Known rows, with every way that one mark hangs from another:
[gosub [ninu [nelil vunul]]]: [29.3,9.3,9.3,12.7,-0.8,-9.3,-32.3,36.8,-38.3,26.2,-32.0,-10.6,-36.5,-2.8,-7.0,58.1,-47.7,-30.2,-29.2,-14.7,-0.3,15.7,28.9,12.4,33.7,-2.9,5.7]
[mino [nitak vazi]]: [9.0,-10.4,31.2,12.0,-23.7,1.1,-18.2,23.2,12.3,-38.2,32.8,-7.3,-29.2,2.3,22.6,22.3,-16.4,7.7,-23.5,11.3,-18.0,41.2,0.2,3.4,-27.9,13.3,9.2]
[vazi [nelil vunul]]: [-19.3,34.9,10.9,27.3,-34.6,4.4,-12.3,36.5,-3.7,10.4,-21.4,-2.2,11.0,-28.0,-16.8,13.0,-9.6,-0.3,-11.7,-14.1,-0.7,5.3,18.4,13.7,24.2,1.6,-14.3]
[pagul mela [mino [nitak vazi]] vunul]: [19.9,21.3,27.0,61.4,-24.9,-4.4,-9.1,38.9,47.8,-35.3,-30.8,21.7,-17.5,-12.9,23.5,19.5,-34.7,7.8,43.2,22.7,-41.8,32.9,41.2,-34.1,-1.1,9.6,23.6]
[nelil [ninu gosub] [vunul [pagul mela]]]: [5.1,28.5,6.0,-1.8,-42.4,9.7,17.4,16.7,5.5,29.7,-22.0,25.5,-28.6,-41.8,-54.5,32.3,-72.8,-16.8,-6.7,0.1,-26.8,-15.0,21.5,-1.3,-5.6,-18.5,17.9]
[mino [nitak [vazi [nelil ninu]]]]: [-16.7,1.9,42.9,17.5,-61.6,21.0,-10.6,70.5,7.3,-36.0,24.6,1.9,-29.1,-49.8,19.7,19.3,-10.6,-3.1,-31.3,20.5,-12.8,62.8,15.9,22.5,-16.0,25.9,8.4]
[nelil ninu vunul]: [-0.1,23.2,23.0,-2.6,-33.8,11.6,-2.3,26.6,10.5,30.5,-5.0,1.0,-33.6,-35.9,-34.7,19.9,-17.0,-17.1,-15.1,-1.5,2.3,4.0,9.1,10.3,-2.8,10.6,4.8]
[gosub [ninu [nelil [vunul pagul]]]]: [33.0,2.6,15.3,21.0,-4.6,-5.5,-45.5,18.8,-41.5,10.2,-18.5,9.2,-33.0,-14.1,-5.5,66.6,-72.4,-28.8,-38.6,-23.5,-0.2,8.0,18.8,25.1,28.8,1.6,2.8]
[nitak [vazi [nelil [vunul pagul]]]]: [-10.3,29.1,37.5,54.6,-47.9,7.9,-45.0,28.3,-7.0,-37.4,0.1,13.8,-4.0,-42.2,-6.4,44.0,-46.7,9.6,-32.8,-12.9,-5.3,12.5,8.8,48.8,28.5,3.0,-11.3]
[pagul mela mino vunul]: [11.8,35.7,-0.6,52.6,0.2,-6.4,8.3,16.3,32.2,0.1,-66.2,31.9,14.2,-16.9,3.6,-3.5,-20.0,-1.0,62.3,15.7,-23.3,-6.9,38.1,-40.0,21.9,-3.3,18.4]
[mela [pagul [mino nitak] vunul]]: [29.3,-1.2,14.1,38.4,8.4,-0.7,-11.4,30.3,47.7,-17.5,3.3,31.6,27.6,-9.9,5.7,-13.9,-12.4,-15.7,42.1,13.1,-6.8,20.0,49.8,-55.3,12.3,17.8,21.1]
[vazi [nelil ninu [vunul pagul]]]: [-14.2,31.4,27.7,26.0,-53.3,18.2,-17.9,37.5,-3.3,3.9,-6.9,22.3,-5.4,-73.3,-31.4,31.4,-41.0,-9.8,-24.1,-11.5,5.8,7.7,13.8,30.9,16.2,17.6,-1.2]
[ninu gosub [nelil [vunul [pagul mela mino]]]]: [56.2,33.2,-11.6,45.4,1.7,-29.7,-10.4,19.8,-9.9,19.8,-73.5,24.5,4.0,-18.3,-42.5,41.6,-77.5,-6.6,2.9,-6.0,-47.2,-25.9,41.8,-36.1,19.9,-7.4,11.8]
[mino nitak]: [3.6,-6.4,17.9,-11.8,-11.4,-1.4,-2.6,9.3,13.7,-10.5,26.5,-8.3,-9.6,6.1,5.0,2.5,-3.9,1.0,-9.9,0.4,-15.4,24.2,1.7,-14.8,-30.9,13.4,7.3]
[gosub ninu]: [-4.6,-13.8,1.4,-7.0,-5.3,0.4,-0.4,18.9,-15.6,1.5,-2.4,10.1,-21.5,-1.8,13.6,16.0,-30.3,-21.7,-14.1,-1.2,9.8,24.2,1.6,6.6,23.2,-2.1,7.1]
[vunul [nelil ninu] [pagul mela [mino nitak]]]: [40.4,27.0,17.6,30.1,-28.8,20.4,21.6,24.7,44.5,-19.8,-26.4,34.5,-11.5,-63.2,-12.8,-0.7,-53.3,-7.5,-20.2,17.3,-58.3,22.4,6.3,-32.6,-6.5,47.2,3.3]
[mela pagul]: [0.0,-6.5,-8.8,-4.4,9.6,2.1,2.9,-4.0,20.1,7.2,12.2,18.9,15.8,-11.7,-16.4,-15.0,4.9,-2.7,3.9,-5.5,1.3,9.5,14.9,-9.0,18.5,-9.9,-3.1]
[divis mela]: [8.6,22.9,1.7,6.4,10.4,0.0,-14.0,5.9,3.6,2.9,13.0,1.0,-22.9,14.6,-2.0,-10.7,26.3,14.0,-4.2,2.1,-14.4,-19.2,-7.8,-7.2,-9.1,-16.2,23.8]
[divis [mela [pagul mino vunul]]]: [31.6,30.9,0.5,52.3,28.7,3.2,-16.5,25.3,37.3,2.4,-15.0,38.6,15.2,1.9,3.8,-35.3,18.8,0.1,46.4,14.1,-7.9,-24.2,34.8,-48.8,32.3,-17.4,36.4]
[vazi [nelil ninu]]: [-20.1,11.5,6.3,13.5,-36.2,18.6,10.9,45.0,-6.3,-1.1,-9.6,10.3,-0.3,-52.4,-1.6,0.6,3.8,-9.3,-9.7,8.9,3.8,25.9,16.6,16.5,11.7,11.0,1.7]
[nitak [vazi [nelil [ninu gosub] vunul]]]: [-12.3,19.2,21.8,27.8,-64.3,21.8,9.3,85.2,-10.6,-9.4,-5.6,-0.2,-22.2,-42.4,-14.2,29.5,-47.1,-24.6,-31.2,18.9,6.7,14.7,35.7,29.1,20.8,1.7,7.5]
[vazi [nelil [vunul pagul]]]: [-8.3,27.6,16.6,33.6,-35.7,2.1,-30.0,16.7,-8.2,-5.9,-7.9,15.4,11.5,-37.7,-24.0,27.8,-38.3,4.3,-18.5,-24.9,1.8,-3.6,11.6,26.4,22.6,7.7,-16.6]
[vazi [nelil [vunul [pagul mela [mino nitak]]]]]: [2.6,42.5,27.8,58.5,-49.0,-20.7,-24.6,30.5,35.1,-8.1,-39.7,33.0,5.3,-57.5,-34.8,23.3,-61.6,20.7,2.2,-17.3,-48.4,20.6,26.0,-27.4,8.1,18.3,-8.0]
[mino [nitak [vazi nelil]]]: [-11.0,-1.9,28.7,27.6,-43.3,1.8,-16.0,48.6,4.3,-45.7,21.9,-5.8,-6.6,-20.8,28.4,18.3,-7.8,11.4,-22.9,14.4,-17.4,51.3,15.4,17.0,-8.0,13.6,-3.5]

Rows:
[17.0,29.4,16.1,45.0,-10.9,-11.7,4.4,25.8,43.2,-10.2,-38.6,23.8,-2.0,-14.2,7.8,-1.0,-26.3,3.2,55.8,15.7,-37.3,12.9,42.6,-55.1,-7.1,11.7,27.4]	[pagul mela [mino nitak] vunul]
[27.0,-15.9,9.8,17.3,7.9,-22.3,-5.1,18.6,49.1,-14.2,4.7,27.8,20.6,-16.9,-11.6,-17.0,-12.3,-4.3,12.2,4.1,-22.3,29.3,21.3,-53.6,6.4,15.7,4.6]	[mela [pagul [mino nitak]]]
[-10.7,26.0,44.7,50.8,-66.1,22.2,-30.5,52.7,-2.2,-28.1,3.4,20.4,-24.2,-71.7,-18.1,44.7,-46.9,-3.5,-40.0,-2.6,0.9,23.0,13.7,53.1,18.9,14.9,0.8]	[nitak [vazi [nelil ninu [vunul pagul]]]]
[39.2,12.8,-9.0,9.1,7.2,-11.6,-1.9,35.5,-38.7,28.6,-28.6,-19.8,-0.2,21.7,-24.4,34.6,-34.4,-31.9,-18.3,2.1,-8.7,-20.1,41.3,-8.6,9.8,-11.2,11.5]	[ninu gosub [nelil vunul]]
[36.6,3.6,-6.0,0.1,-4.3,48.7,39.9,26.5,-13.4,-15.1,5.1,9.8,5.2,-20.5,-4.4,-6.1,-54.1,-37.6,-46.8,27.3,-12.1,-20.4,10.5,4.7,9.3,26.4,7.8]	[vunul [nelil [ninu gosub]] pagul]
[15.8,7.2,24.3,40.6,-25.6,-22.9,-7.1,24.1,51.0,-31.8,-24.3,18.8,-23.9,-21.8,1.1,17.9,-34.2,24.8,10.2,13.9,-50.9,37.7,11.6,-27.2,-13.9,6.5,8.9]	[pagul mela [mino [nitak vazi]]]
[22.9,18.8,1.0,15.6,-2.3,62.2,30.2,33.7,24.9,0.3,-1.4,15.6,11.9,-34.8,9.5,-18.4,-0.2,-38.2,7.7,34.6,4.2,3.1,47.1,-1.6,37.4,20.0,12.1]	[mela [pagul [vunul [nelil ninu]]]]
[4.2,35.4,17.1,65.9,-26.3,-11.5,-27.8,29.8,12.0,-10.4,-36.2,29.4,29.0,-54.3,-27.1,12.5,-50.6,5.3,-4.5,-17.4,-5.0,-3.4,13.6,-1.2,36.3,21.7,-12.3]	[vazi [nelil [vunul [pagul mino]]]]
[28.1,12.3,9.5,10.7,-13.5,46.9,14.3,7.6,-1.2,-15.6,5.9,15.9,-9.1,-40.9,-0.3,3.0,-33.3,-21.7,-38.8,10.8,-13.9,-2.2,-7.2,20.5,8.6,34.9,-2.0]	[vunul [nelil ninu] pagul]
[5.7,13.7,9.5,-12.7,-27.3,11.1,20.4,43.6,-1.5,27.5,-1.7,-3.2,-20.3,-18.9,-36.8,14.7,-41.2,-36.8,-16.5,10.9,3.7,-13.0,22.6,-0.4,-0.6,0.8,19.3]	[nelil [ninu gosub] vunul]
[51.0,11.2,14.5,40.3,-4.8,40.4,19.1,56.3,56.4,-12.4,-0.6,24.8,15.4,-40.0,9.6,-28.6,-16.8,-42.0,11.6,39.9,-16.7,22.8,53.2,-45.7,21.7,49.5,15.6]	[mela [pagul [mino nitak] [vunul [nelil ninu]]]]
[42.4,22.9,5.6,51.8,-4.4,-28.7,-35.2,23.3,-10.8,17.8,-74.7,39.2,-27.6,-34.5,-28.2,64.6,-89.6,-6.3,-7.1,-19.1,-36.9,10.4,33.5,-15.0,40.5,-2.5,8.5]	[gosub [ninu [nelil [vunul [pagul mela mino]]]]]
[35.9,21.4,21.3,47.8,17.1,3.4,-22.9,31.9,46.4,-10.1,14.6,33.8,4.2,10.8,10.6,-29.2,14.1,-2.5,38.3,16.7,-21.7,2.6,37.4,-61.0,4.9,-0.7,46.8]	[divis [mela [pagul [mino nitak] vunul]]]
[31.6,10.5,14.7,31.2,-20.2,2.2,1.5,42.8,7.9,6.8,-20.5,29.5,-4.7,-43.8,-44.0,16.8,-82.8,-29.6,-13.9,2.9,0.2,-25.2,14.2,-20.3,10.4,17.0,20.1]	[nelil [ninu gosub] [vunul [pagul mino]]]
[47.5,44.0,3.3,54.9,14.5,49.8,14.2,52.8,48.2,-0.7,-20.7,38.3,3.2,-27.0,8.1,-41.9,15.2,-30.0,19.1,35.5,-18.5,-20.1,38.0,-35.0,43.2,16.8,33.1]	[divis [mela [pagul mino [vunul [nelil ninu]]]]]
[40.6,31.2,-5.4,52.3,2.4,10.2,16.8,-3.2,29.6,-21.4,-60.8,39.9,16.5,-35.6,-7.1,-8.0,-44.6,13.1,-3.6,4.3,-48.5,-11.3,3.0,-21.1,34.5,22.6,-19.5]	[vunul nelil [pagul mela mino]]
[30.8,-12.8,38.2,53.1,-15.9,-12.5,-32.0,15.4,25.9,-56.5,13.1,21.5,-11.5,-20.8,12.8,22.4,-56.7,13.4,-17.4,2.9,-25.2,29.7,-8.6,-6.8,-8.7,29.4,12.1]	[vunul [pagul [mino [nitak vazi]]]]
[25.1,19.1,-8.1,27.2,10.8,45.0,22.5,14.2,18.8,-7.2,-7.5,15.2,36.8,-1.7,17.8,-22.2,4.7,-27.1,12.5,19.2,-3.3,-7.7,51.9,-9.7,46.5,7.5,-4.0]	[mela [pagul [vunul nelil]]]
[-5.3,19.2,15.9,20.1,-48.3,22.1,6.3,53.2,-21.2,3.0,-4.0,16.5,2.8,-52.4,-30.9,25.4,-63.8,-26.5,-23.1,0.8,7.0,-5.8,24.6,20.7,14.7,2.4,8.4]	[vazi [nelil [ninu gosub] [vunul pagul]]]
[20.8,21.9,30.9,38.1,-23.9,1.7,-22.6,24.7,20.0,5.7,-23.6,32.4,-14.4,-58.9,-40.5,20.8,-54.5,-13.8,-7.5,-12.4,0.3,-7.5,-0.8,-6.2,9.9,29.7,9.3]	[nelil ninu [vunul [pagul mino]]]
[22.8,39.6,-16.1,13.8,-20.5,53.8,62.9,47.2,4.3,9.3,-37.9,8.8,-0.5,-14.6,7.9,-7.1,-32.9,-39.3,12.2,46.7,-31.6,-22.8,55.4,-15.4,17.6,2.3,21.8]	[pagul mela [vunul [nelil [ninu gosub]]]]
[46.4,24.8,8.9,43.0,-9.2,6.7,13.8,7.4,40.3,-28.9,-31.3,25.6,6.6,-30.7,-0.7,-5.4,-53.4,9.7,-12.6,11.1,-60.7,10.1,10.4,-36.1,3.2,35.2,-11.9]	[vunul nelil [pagul mela [mino nitak]]]
[33.8,11.5,-14.1,7.1,-4.0,60.6,53.8,49.7,11.7,5.7,4.9,17.9,19.1,-16.2,9.4,-27.1,-24.8,-58.6,7.7,45.4,3.0,-13.4,65.6,-15.1,41.6,11.8,16.9]	[mela [pagul [vunul [nelil [ninu gosub]]]]]
[14.9,9.0,17.3,-2.6,-28.1,15.4,3.8,30.8,-9.0,13.1,10.4,15.5,-19.0,-28.0,-39.5,25.6,-70.2,-30.4,-20.5,-2.0,5.9,-24.8,13.4,11.7,-2.2,-1.9,18.9]	[nelil [ninu gosub] [vunul pagul]]
[70.2,1.3,18.8,40.8,7.5,-21.7,-24.3,38.9,-12.4,-3.0,-20.3,0.9,1.4,-3.1,-24.5,40.3,-81.6,-26.6,-24.3,-2.2,-30.3,-7.8,36.6,-43.1,-5.1,21.5,19.9]	[ninu gosub [nelil [vunul [pagul [mino nitak]]]]]
[-17.4,22.2,56.6,29.0,-75.2,15.8,-19.6,77.5,17.4,-17.5,19.4,-4.9,-42.8,-53.9,-5.8,40.5,-27.5,-3.6,-40.2,7.6,-9.8,56.4,22.7,29.6,-14.1,26.2,4.0]	[mino [nitak [vazi [nelil ninu vunul]]]]
[26.9,13.9,-3.9,35.5,23.6,-11.8,-9.7,13.2,39.1,4.4,-6.1,36.5,6.6,-3.9,-12.5,-37.5,21.9,13.7,13.3,1.8,-23.4,-13.8,10.1,-43.3,23.4,-12.2,19.2]	[divis [mela [pagul mino]]]
[53.8,3.2,-6.1,32.4,0.9,36.4,36.9,40.2,2.1,-18.9,-20.6,24.9,17.4,-36.4,-1.9,-15.2,-63.5,-37.2,-30.3,30.5,-15.4,-19.7,9.8,-20.7,26.7,39.3,6.6]	[vunul [nelil [ninu gosub]] [pagul mino]]
[24.7,30.1,9.9,25.9,-35.2,-5.6,17.7,33.1,20.4,17.9,-48.2,40.9,-11.3,-54.3,-54.9,18.6,-87.9,-13.8,5.2,-1.4,-31.4,-18.2,27.0,-25.5,10.7,0.3,16.8]	[nelil [ninu gosub] [vunul [pagul mela mino]]]
[-2.9,43.3,39.5,66.5,-61.1,-20.5,-22.8,63.6,46.1,-21.7,-41.0,18.6,-14.3,-48.7,-16.1,30.2,-45.1,24.0,-0.5,-4.1,-47.8,43.5,34.1,-12.8,11.9,8.7,-10.6]	[pagul mela [mino [nitak [vazi [nelil vunul]]]]]
[16.9,28.7,-8.4,18.4,-6.3,26.0,15.9,-17.4,11.3,-9.6,-28.0,21.3,7.5,-25.1,-6.9,3.5,-34.1,9.7,-10.6,4.6,-46.4,-11.0,3.8,2.9,18.5,6.9,-14.9]	[vunul nelil [pagul mela]]
[60.3,10.7,10.7,34.3,-9.6,44.9,45.7,79.9,21.6,-19.3,-16.4,-0.2,8.9,-11.3,28.4,-18.0,-49.2,-56.7,5.4,58.3,-14.3,-1.4,49.2,-52.3,7.3,47.6,30.9]	[pagul [mino nitak] [vunul [nelil [ninu gosub]]]]
[46.7,19.4,27.8,59.8,-22.5,11.3,-1.8,17.3,42.6,-52.6,-25.9,26.8,-11.2,-33.1,9.8,18.6,-60.8,16.1,-23.9,17.8,-66.0,26.2,6.5,-15.8,4.8,31.1,-8.2]	[vunul nelil [pagul mela [mino [nitak vazi]]]]
[17.1,16.4,-2.8,41.5,-5.7,-21.2,-5.8,-16.0,22.3,-8.0,-47.9,46.1,9.4,-36.4,-19.6,3.6,-42.6,19.6,21.6,-6.9,-34.6,-6.9,3.4,-27.8,14.6,0.9,-1.2]	[vunul [pagul mela mino]]
[32.5,17.0,-4.6,11.2,-9.1,63.4,48.7,55.6,-7.4,-2.8,-13.1,-1.6,4.5,-4.1,25.2,-13.8,-30.1,-56.3,-2.5,49.3,2.8,-23.1,45.2,-7.3,21.0,17.6,24.1]	[pagul [vunul [nelil [ninu gosub]]]]
[53.2,21.0,-8.5,43.5,-1.7,47.5,45.4,71.6,10.8,-9.6,-42.6,10.5,20.4,-16.3,20.5,-24.0,-41.3,-55.9,15.6,52.9,-3.9,-21.1,50.3,-35.8,33.4,35.0,22.9]	[pagul mino [vunul [nelil [ninu gosub]]]]
[46.2,12.2,-2.6,20.6,7.9,-5.3,-18.7,16.3,-47.5,11.7,-14.3,-0.7,3.3,5.7,-24.7,46.8,-60.9,-24.5,-27.8,-6.8,-9.8,-27.9,31.3,4.0,9.7,-10.2,10.3]	[ninu gosub [nelil [vunul pagul]]]
[-17.3,33.2,29.8,46.5,-49.8,5.2,-28.3,49.0,-0.3,-16.6,-10.3,-1.0,-9.0,-32.6,-5.3,32.0,-24.2,7.4,-17.7,-6.1,2.7,22.1,20.7,37.9,24.4,-2.8,-13.3]	[nitak [vazi [nelil vunul]]]
[43.6,40.6,8.9,55.9,-11.7,23.2,21.1,34.3,44.7,-20.3,-47.2,8.9,10.6,-8.9,21.1,-16.9,-27.2,-10.2,32.6,29.0,-48.6,10.7,41.7,-54.3,8.2,32.9,7.4]	[pagul mela [mino nitak] [vunul nelil]]
